Each row was made from one path, in order. Every step used is in the known rows, and no mark comes twice. Write each row's path.
In the rows, 128 means zero.
Known rows
l > d > b > q > e: [131 161  84 156 159 146 122 119 133 121  52 126 145 153 118 106 105 124
 100]
e > q > l > d: [129 114  46 163 138 150 123  72 150 122  97 188 167 115  83 173  92 163
  94]
x > q > l > d > b: [122 165  67 154 163 147 134  88 159 162  74 125 151 170 153 156  69 168
  72]
l > d: [147 144  78 183 107 134 108 115 149 121 100 143 125 134  92 188 139 147
 120]
d > e > q: [158 138  63 162 150 176 130 120 155 134 104 159 145 134 117 161 124 137
 114]
d > b > q: [151 174 126 159 177 157 139 146 134 145  77 106 125 166 119 185 114 119
  98]
e > q > b > d > l: [ 99 134 106 157 178 131  97 129 129 136  85 139 164 165 107 149  82 151
  98]
x > q > b > d: [110 182 112 148 165 120 104 124 146 166  70  88 157 177 119 171  98 150
  94]
d > b > q > x: [170 165 122 136 194 158 150 154 108 150  90 133 129 116 142 160 123 121
  95]
x > q > l: [119 161  81 141 146 150 152  77 180 186 103 131 160 167 142 202  86 158
  78]
l > d > b: [144 158  94 178 136 145 111 139 130 127  81 117 105 156 125 170 130 142
 119]
b > d: [136 142 100 166 143 123 104 133 154 134 104 123 132 162  80 187 135 142
 119]
e > d > b > q: [162 144 105 165 192 156 123 154 132 121  73 132 157 131  92 168  96 147
 105]
l > d > e: [151 156  56 174 120 143 116 119 159 123  95 154 120 145 115 131 142 139
 127]
d > b: [138 166 123 160 147 160 132 149 132 156  89  99  94 175 146 200 139 126
 123]
q > l: [111 150  97 141 128 143 150  95 156 170 105 146 120 167 122 201 129 134
 117]
e > d: [153 125  85 171 134 147 112 134 150 129 106 150 145 118  87 201 130 160
 130]

Write each row's path
[120 150  44 149 129 136 139  85 162 142  91 175 126 158 125 114 124 141
 119] -> q > l > d > e
[117 195 118 147 141 148 129 117 143 182  76  87 139 172 154 202 111 139
  98] -> x > q > b
[125 164  91 144 156 169 130 127 124 149  73 137 129 151 139 145 130 121
 126] -> d > e > q > b
[ 93 173 112 153 175 117 105 122 157 171  81 100 168 197 145 149  67 161
  77] -> x > q > b > d > l
[124 134  90 144 155 161 118 139 131 140  67 128 132 148 138 133 121 144
 137] -> q > e > d > b
[131 156  63 161 145 154 107 116 123 119  65 156 140 131 117 116 121 137
 122] -> l > d > e > q > b
[138 152  77 157 153 129 113 136 161 135  98 135 126 172 102 130 140 134
 127] -> b > d > e
[182 120  30 156 157 164 121 115 127 109 110 205 160  64 120 106 125 154
 106] -> l > d > e > q > x
[126 127  61 158 166 160 126  96 131 127  77 164 147 137 117 156  84 156
  93] -> e > q > l > d > b
[126 132  53 137 161 171 152  87 161 152 100 180 149 147 127 145 106 140
 107] -> d > e > q > l
[176 129  59 140 168 177 140 127 128 139 118 186 148  84 141 134 133 138
 111] -> d > e > q > x
[149 138 102 166 161 159 115 156 131 134  84 126 124 141 118 183 120 153
 130] -> e > d > b
[163 128  35 178 140 162 108 108 153 104  95 178 154 115  96 132 115 152
 109] -> l > d > e > q
[173 119  82 147 158 169 134 123 120 136 124 175 153  71 118 193 130 145
 104] -> e > q > x
[114 153  82 152 145 140 132 106 135 145  76 139 110 169 134 154 112 144
 110] -> q > l > d > b
[131 147  74 146 173 167 120 122 154 157  65 112 174 148 156 135  79 168
  98] -> x > q > e > d > b
[132 156  48 148 158 134 147  82 165 130  80 181 158 148  98 100 100 134
  95] -> b > q > l > d > e
[140 127  77 148 157 149 123 113 152 123  76 159 185 115  80 136 106 142
 113] -> b > q > e > d
[152 126  56 163 174 149 106 127 158 117  98 160 161 141  84 130 112 147
 108] -> b > d > e > q
[135 114  87 175 144 144 113 130 161 132 116 163 156 135 111 179  98 172
 116] -> e > d > l
